What can hang from each mark:
basitil: gesek
tobiz: gesek
zemovo: basitil dubim figi gupav vitud
gesek: basitil
gupav: zemovo
tulof: zemovo
nides: basitil
dubim: zemovo

Every row comes from one small tree of marks. Brackets hold a mark, then the marks that hang from it, in alphabetical order. Every link used is in the known rows. Which tree was each row made from?
Known rows:
(gesek basitil): [ 0.79 -0.48 -0.19  0.63 -1.80 -0.88  2.86  0.98  0.50 -0.24  0.98 -1.78
 -0.45  0.36 -1.69 -1.26  0.54  1.91 -0.81  1.83 -0.30  0.75  0.27 -0.92
 -0.35  1.59]
(tobiz gesek): [-0.70 -1.81 -1.35  0.22  2.32 -0.98  1.11  0.23  0.64  0.42  1.49 -0.40
 -0.14 -1.53 -2.37 -1.01  0.06  1.31  0.32  0.48 -0.44  0.43  1.12 -1.67
 -2.15  2.76]
(dubim (zemovo (basitil gesek) figi gupav vitud)): [ 3.63 -2.66 -2.04  2.75 -3.24  0.51  2.45 -1.87 -2.12 -1.32  0.98 -2.95
  3.89 -2.45 -1.23  0.92  0.35  3.36 -2.88  0.59 -2.56 -4.55  2.85  0.39
 -0.71  1.59]
(dubim (zemovo figi gupav)): [ 2.18 -2.15 -2.59  2.40 -0.17 -0.86  3.41  0.10 -1.94  0.53  0.99 -0.33
  1.51 -2.26 -1.82  0.82  0.98  2.05 -0.60  0.37 -0.60 -3.08  0.40 -0.17
 -1.23 -0.61]
(dubim (zemovo basitil gupav vitud)): [ 2.06 -2.15 -1.64  2.47 -2.25  0.49  3.30 -1.60 -1.84  0.24  1.38 -1.94
  2.36 -1.55 -1.69  1.54  1.36  3.84 -1.70  1.06 -2.13 -2.96  2.04 -0.65
 -1.78  1.08]
(tulof (zemovo dubim gupav vitud)): [ 2.63 -3.02 -2.86  2.77 -2.67  0.71  2.86  0.50 -1.60 -1.14  2.70 -1.69
  1.54 -1.81 -1.13  0.32  1.37  4.00 -2.95  0.39 -0.61 -4.37  1.62 -2.05
 -3.01  0.71]
(tulof (zemovo (basitil gesek) dubim gupav)): [ 2.80 -3.49 -2.36  2.66 -3.16  0.51  0.86  0.40 -0.30 -2.09  2.26 -1.98
  3.21 -1.02 -0.32  1.35  0.23  4.49 -3.87  0.28 -0.89 -3.44  2.51 -1.54
 -3.01  0.82]
(tulof (zemovo basitil figi gupav vitud)): [ 4.11 -3.10 -3.06  3.57 -3.01  0.11  2.98 -1.18 -1.65 -2.45  3.02 -1.68
  3.74 -1.79 -2.98  1.28  2.67  4.06 -3.41  2.11 -1.97 -4.38  3.40  0.06
 -2.90  0.97]
(zemovo basitil figi gupav vitud): [ 3.80 -1.75 -3.48  4.08 -3.12 -0.81  3.12 -1.61 -1.50 -1.42  2.38 -2.76
  3.93 -0.42 -3.60  0.99  2.33  2.88 -3.27  1.68 -2.70 -4.08  2.39 -0.47
 -1.84  1.83]
(tulof (zemovo basitil dubim gupav vitud)): [ 3.50 -3.26 -3.00  3.60 -3.91  0.89  2.41 -0.46 -1.52 -1.82  2.82 -2.33
  3.08 -0.90 -1.69  1.38  2.03  4.95 -3.70  1.17 -1.42 -4.70  2.68 -1.68
 -3.68  1.39]
(dubim (zemovo basitil)): [ 1.05 -1.31 -0.24  0.45 -0.29  0.05  2.64 -1.01 -0.98  0.51  0.10 -0.33
  0.53 -0.91 -1.25  1.27 -0.02  2.84  0.25  0.73 -0.95 -0.57  1.48 -0.67
 -1.71  0.98]
(tulof (zemovo basitil dubim figi gupav vitud)): [ 4.96 -3.38 -4.25  4.73 -4.31  0.41  2.71 -0.91 -2.23 -2.39  2.78 -2.39
  4.20 -1.28 -2.61  1.03  2.59  4.47 -4.35  1.33 -1.52 -6.25  2.99 -0.72
 -3.68  1.37]
(gupav (zemovo (basitil gesek) dubim)): [ 2.00 -1.39 -2.32  1.03 -1.62 -0.49  0.98  0.02 -0.38 -1.04  1.54 -2.05
  1.34 -0.44  1.26  1.59  0.18  3.52 -3.28 -0.03  0.35 -2.97  2.47 -0.99
 -1.37  1.84]
(tulof zemovo): [ 0.75 -1.96 -0.58 -0.57  0.47 -0.15  2.63  0.97 -0.31 -0.50  1.39  0.37
 -0.52 -1.42 -1.15 -0.04  0.28  2.66  0.04  0.93 -0.11 -0.44  1.68 -1.00
 -1.99  0.33]
(zemovo dubim gupav vitud): [ 2.51 -1.45 -3.31  3.39 -2.57 -0.12  2.93 -0.03 -1.44  0.09  1.99 -3.09
  1.86 -0.61 -1.89  0.01  1.21  2.82 -2.86  0.06 -1.26 -4.25  0.75 -2.66
 -2.16  1.66]
(nides basitil): [ 1.55 -0.05 -1.71 -0.32  0.65 -0.85  3.37 -0.41  1.06  0.67  0.47 -0.25
 -0.46  0.19 -0.80  0.32 -0.69  1.90  0.30  0.38  0.35 -0.31  0.12 -2.24
 -1.82  0.28]
(tulof (zemovo dubim figi)): [ 3.05 -2.36 -2.94  1.88 -0.90 -0.23  2.36  0.79 -1.52 -1.25  1.68 -0.31
  1.11 -1.41 -1.45 -0.24  0.75  2.46 -1.82  0.25  0.19 -3.67  1.45 -1.04
 -3.16  0.71]
(dubim zemovo): [ 0.12 -1.16 -0.18 -0.49  1.03 -0.19  3.03  0.06 -1.38  1.54 -0.06  0.19
 -0.74 -1.83 -0.46  0.07 -0.59  1.90  1.11 -0.11 -0.18 -0.40  0.41 -1.09
 -1.08  0.49]
(dubim (zemovo basitil vitud)): [ 1.68 -1.29 -0.36  0.69 -1.52  0.65  3.23 -1.92 -2.10  0.35  0.48 -1.68
  1.09 -1.49 -1.27  0.80  0.22  3.28 -0.34  0.83 -1.85 -1.82  2.29 -0.63
 -1.67  2.11]
(basitil gesek): [ 0.51 -0.96 -0.28 -0.35  0.05 -0.61  1.62  0.28  0.39 -0.23  0.62 -1.79
  0.39 -0.88 -0.47 -0.72 -1.69  1.45 -0.62 -0.13 -1.05 -0.29  1.62 -1.44
 -0.16  1.91]
(zemovo dubim figi gupav vitud): [ 3.89 -1.72 -4.54  4.34 -2.87 -0.74  3.04 -0.31 -2.18 -0.72  2.09 -3.13
  3.07 -0.86 -2.77 -0.06  1.66  2.21 -3.56  0.34 -1.63 -5.93  0.95 -1.79
 -2.30  1.46]

Write each row's tree:
[ 1.41 -2.62 -0.82  1.44 -1.46  0.27  1.61 -0.87 -0.64 -0.26  0.77 -1.65
  2.44 -1.73 -0.22  1.51 -0.39  3.35 -1.59  0.05 -1.50 -1.63  1.94 -0.41
 -0.87  0.67]
(dubim (zemovo (basitil gesek) gupav))
[ 2.71 -2.09 -2.67  2.60 -1.50 -0.19  3.97 -0.68 -2.58  0.29  1.14 -1.46
  2.12 -2.68 -2.06  0.21  1.34  2.60 -1.58  0.59 -1.31 -4.14  1.13 -0.08
 -0.93  0.44]
(dubim (zemovo figi gupav vitud))
[ 2.96 -0.78 -3.04  1.94 -1.72 -0.66  3.27 -1.17 -1.67 -1.03  2.15 -1.80
  1.74 -1.23 -1.34  1.25  2.54  2.91 -2.67  1.91 -0.88 -3.98  3.45  0.97
 -1.11  1.77]
(gupav (zemovo basitil figi vitud))
[ 2.25 -1.18 -1.46  0.88 -0.81  0.04  3.83 -1.12 -2.99  0.41  0.28 -1.26
  0.72 -2.64 -1.63 -0.53  0.23  1.85 -0.37  0.46 -1.30 -3.11  1.44  0.02
 -0.73  1.29]
(dubim (zemovo figi vitud))
[ 4.75 -2.27 -3.96  4.64 -4.73  0.02  1.68 -1.39 -1.72 -1.99  2.03 -4.53
  5.03 -0.78 -2.18  0.51  0.86  2.89 -5.08  0.35 -2.59 -6.07  2.63 -1.10
 -1.97  2.78]
(zemovo (basitil gesek) dubim figi gupav vitud)
[ 4.60 -2.69 -2.61  2.23 -4.20  0.93  1.75 -1.23 -1.89 -2.87  1.82 -3.20
  3.62 -1.78 -1.06 -0.24 -0.11  3.71 -4.06  0.63 -1.83 -5.17  3.64 -0.27
 -2.59  2.97]
(tulof (zemovo (basitil gesek) dubim figi vitud))
[ 3.08 -2.50 -2.66  3.06 -1.28 -0.48  2.94 -0.93 -1.68 -0.01  1.17 -0.72
  2.86 -1.27 -2.38  1.89  1.71  2.98 -1.46  0.94 -1.46 -3.02  1.39  0.20
 -2.09  0.04]
(dubim (zemovo basitil figi gupav))
[ 4.16 -2.12 -4.51  5.06 -2.61 -1.12  2.14 -0.53 -1.06 -0.97  2.04 -2.40
  4.12  0.49 -3.03  1.71  2.27  2.80 -3.49  0.66 -1.57 -4.84  1.23 -1.35
 -3.23  1.27]
(zemovo basitil dubim figi gupav)
[ 3.52 -3.62 -2.40  2.94 -4.42  1.27  1.40 -0.53 -1.21 -2.51  2.48 -3.34
  3.58 -1.71 -0.62  0.95  0.44  4.74 -4.53  0.62 -1.78 -4.94  3.36 -1.39
 -2.89  1.86]
(tulof (zemovo (basitil gesek) dubim gupav vitud))
[ 3.41 -1.41 -3.57  1.94 -1.87 -0.81  1.19 -0.28 -1.02 -1.68  1.67 -2.45
  2.38 -0.89  0.29  1.32  0.58  2.71 -4.00  0.26  0.07 -4.69  2.71  0.13
 -1.39  1.57]
(gupav (zemovo (basitil gesek) dubim figi))
[ 1.69 -0.66 -2.94  1.13 -1.18 -0.32  2.99  0.40 -1.84  0.28  1.65 -1.93
 -0.14 -1.46  0.34  0.47  1.27  2.91 -2.28  0.32  0.37 -3.98  1.51 -1.37
 -1.34  1.38]
(gupav (zemovo dubim vitud))
[ 3.41 -2.31 -2.87  3.44 -2.73  0.16  3.55 -1.91 -2.47 -0.56  1.45 -1.97
  3.49 -1.82 -2.50  1.38  1.91  3.44 -2.26  1.16 -2.23 -4.47  2.16  0.22
 -1.74  1.10]
(dubim (zemovo basitil figi gupav vitud))
[ 3.26 -1.90 -4.59  4.20 -1.48 -1.31  2.71  0.54 -1.31 -0.35  1.82 -1.72
  2.69 -0.50 -2.67  0.51  1.52  1.87 -2.78 -0.07 -0.69 -4.60  0.12 -1.67
 -2.44  0.65]
(zemovo dubim figi gupav)
[ 4.45 -2.28 -3.18  2.96 -3.68  0.65  2.47 -1.07 -2.12 -2.24  1.99 -2.04
  2.96 -1.12 -2.09  0.13  1.46  3.71 -3.26  1.17 -1.53 -5.21  3.13 -0.58
 -3.54  2.50]
(tulof (zemovo basitil dubim figi vitud))
[ 4.69 -2.14 -4.51  5.29 -4.11 -0.45  2.94 -1.42 -2.16 -1.30  2.38 -3.61
  4.56 -0.07 -3.29  1.10  2.47  3.03 -4.13  0.89 -2.37 -5.98  2.03 -1.26
 -2.96  2.34]
(zemovo basitil dubim figi gupav vitud)
[ 3.44 -3.48 -2.51  2.52 -2.42 -0.14  1.33 -0.33 -0.23 -2.98  2.42 -1.44
  3.83 -1.68 -1.63  1.23  1.14  3.63 -3.34  1.16 -1.35 -3.28  3.28  0.21
 -2.03  0.50]
(tulof (zemovo (basitil gesek) figi gupav))
[ 3.61 -1.17 -3.37  3.33 -1.99 -1.07  2.10 -0.76 -1.17 -0.85  1.22 -1.87
  2.83  0.44 -2.70  0.72  1.05  2.00 -2.27  0.75 -1.47 -3.59  1.53 -1.33
 -3.02  2.38]
(zemovo basitil dubim figi)
[ 3.25 -1.73 -3.32  3.77 -1.61 -1.45  2.55 -0.61 -0.41 -0.96  1.90 -1.45
  3.49  0.13 -3.51  1.71  2.28  2.31 -2.46  1.53 -2.12 -3.00  1.82 -0.37
 -2.07  0.96]
(zemovo basitil figi gupav)
[ 3.08 -0.79 -4.09  2.07 -1.53 -0.67  3.30  0.20 -2.34 -0.38  1.97 -2.01
  0.92 -1.50 -0.66  0.10  1.76  2.54 -3.04  0.47  0.24 -5.53  1.83 -0.43
 -1.50  1.40]
(gupav (zemovo dubim figi vitud))
[ 3.00 -1.71 -3.40  3.19 -1.79 -0.99  3.60 -0.34 -1.44 -0.69  2.11 -2.31
  2.50 -1.29 -3.13  0.04  1.85  2.07 -2.48  1.03 -1.87 -4.15  1.47 -0.79
 -1.37  1.25]
(zemovo figi gupav vitud)
[ 3.30 -2.13 -2.91  3.60 -4.13  0.30  1.42 -1.03 -1.04 -1.47  1.91 -4.58
  3.96 -0.47 -1.06  0.82  0.21  3.45 -4.43  0.14 -2.33 -4.68  2.42 -2.06
 -2.03  2.80]
(zemovo (basitil gesek) dubim gupav vitud)
[ 3.85 -1.93 -2.77  3.37 -3.52 -0.35  2.09 -1.65 -0.88 -2.02  1.92 -3.67
  4.52 -1.13 -2.55  0.52  0.82  2.79 -3.88  1.14 -3.17 -4.43  3.10 -0.24
 -0.99  2.52]
(zemovo (basitil gesek) figi gupav vitud)
[ 2.54 -1.15 -2.38  1.37 -2.94  0.36  1.52 -0.65 -1.42 -1.13  1.76 -3.36
  1.72 -1.16  1.07  1.08  0.29  3.66 -3.88  0.37 -0.62 -4.25  3.20 -0.72
 -1.18  2.58]
(gupav (zemovo (basitil gesek) dubim vitud))
[ 2.61 -2.33 -2.79  3.42 -2.77 -0.23  1.06 -0.28 -0.13 -1.11  1.78 -3.23
  3.47  0.23 -1.05  1.44 -0.03  3.04 -3.66 -0.05 -1.59 -3.33  1.73 -1.97
 -2.14  1.57]
(zemovo (basitil gesek) dubim gupav)
[ 1.70 -1.48  0.30 -0.14 -2.21  1.10  2.33 -1.87 -1.70 -0.46  0.09 -2.73
  1.63 -2.05 -0.27  0.13 -1.39  3.17 -1.26  0.18 -1.91 -1.92  2.93 -0.43
 -0.60  2.57]
(dubim (zemovo (basitil gesek) vitud))
[ 1.45 -2.34 -1.46  2.20 -0.87 -0.13  2.81 -0.78 -0.92  0.48  1.05 -0.74
  1.78 -0.97 -1.48  2.00  1.02  3.38 -0.95  0.60 -1.23 -1.57  1.40 -0.59
 -1.83 -0.07]
(dubim (zemovo basitil gupav))
[ 2.77 -0.95 -2.16  2.60 -3.09  0.22  2.42 -1.38 -1.47 -0.37  1.42 -3.23
  2.09  0.30 -1.99  0.22  0.61  2.93 -2.32  0.75 -2.18 -3.46  1.98 -2.32
 -2.84  3.31]
(zemovo basitil dubim vitud)
[ 2.50 -0.74 -2.94  1.95 -2.44 -0.06  2.55 -0.63 -1.65 -0.43  2.19 -2.42
  1.08 -0.47 -0.24  1.46  1.93  3.78 -3.19  0.90 -0.46 -4.17  2.73 -0.88
 -2.18  2.11]
(gupav (zemovo basitil dubim vitud))
[ 0.97 -1.58  0.23 -0.36 -0.88  0.38  1.61 -1.11 -0.74 -0.10 -0.10 -1.39
  1.09 -1.54  0.09  0.88 -1.57  2.73 -0.47 -0.11 -1.21 -0.73  2.30 -0.56
 -0.64  1.63]
(dubim (zemovo (basitil gesek)))
[ 4.29 -2.37 -3.93  4.38 -3.11 -0.61  1.09 -0.56 -0.75 -1.68  1.71 -3.27
  4.63 -0.04 -1.82  1.22  0.68  2.59 -4.36  0.04 -1.70 -4.86  1.81 -1.16
 -2.15  1.78]
(zemovo (basitil gesek) dubim figi gupav)
[ 2.47 -1.87 -1.62  2.36 -3.18  0.06  1.85 -1.29 -0.49 -1.38  2.00 -3.70
  3.40 -0.86 -1.55  0.85  0.25  3.34 -3.24  0.84 -2.73 -2.82  2.94 -1.01
 -0.96  2.39]
(zemovo (basitil gesek) gupav vitud)
[ 4.10 -3.14 -4.03  3.83 -3.01  0.20  2.90  0.34 -2.27 -1.67  2.76 -1.98
  2.77 -2.17 -2.15 -0.07  2.10  3.61 -3.70  0.66 -0.81 -6.05  1.81 -1.02
 -2.99  0.74]
(tulof (zemovo dubim figi gupav vitud))
[ 2.59 -1.99 -3.35  3.94 -2.35 -0.62  2.02 -0.25 -0.52 -0.34  1.96 -2.22
  2.88  0.57 -2.33  1.85  1.54  3.10 -2.82  0.47 -1.33 -3.38  1.08 -2.46
 -3.11  1.32]
(zemovo basitil dubim gupav)
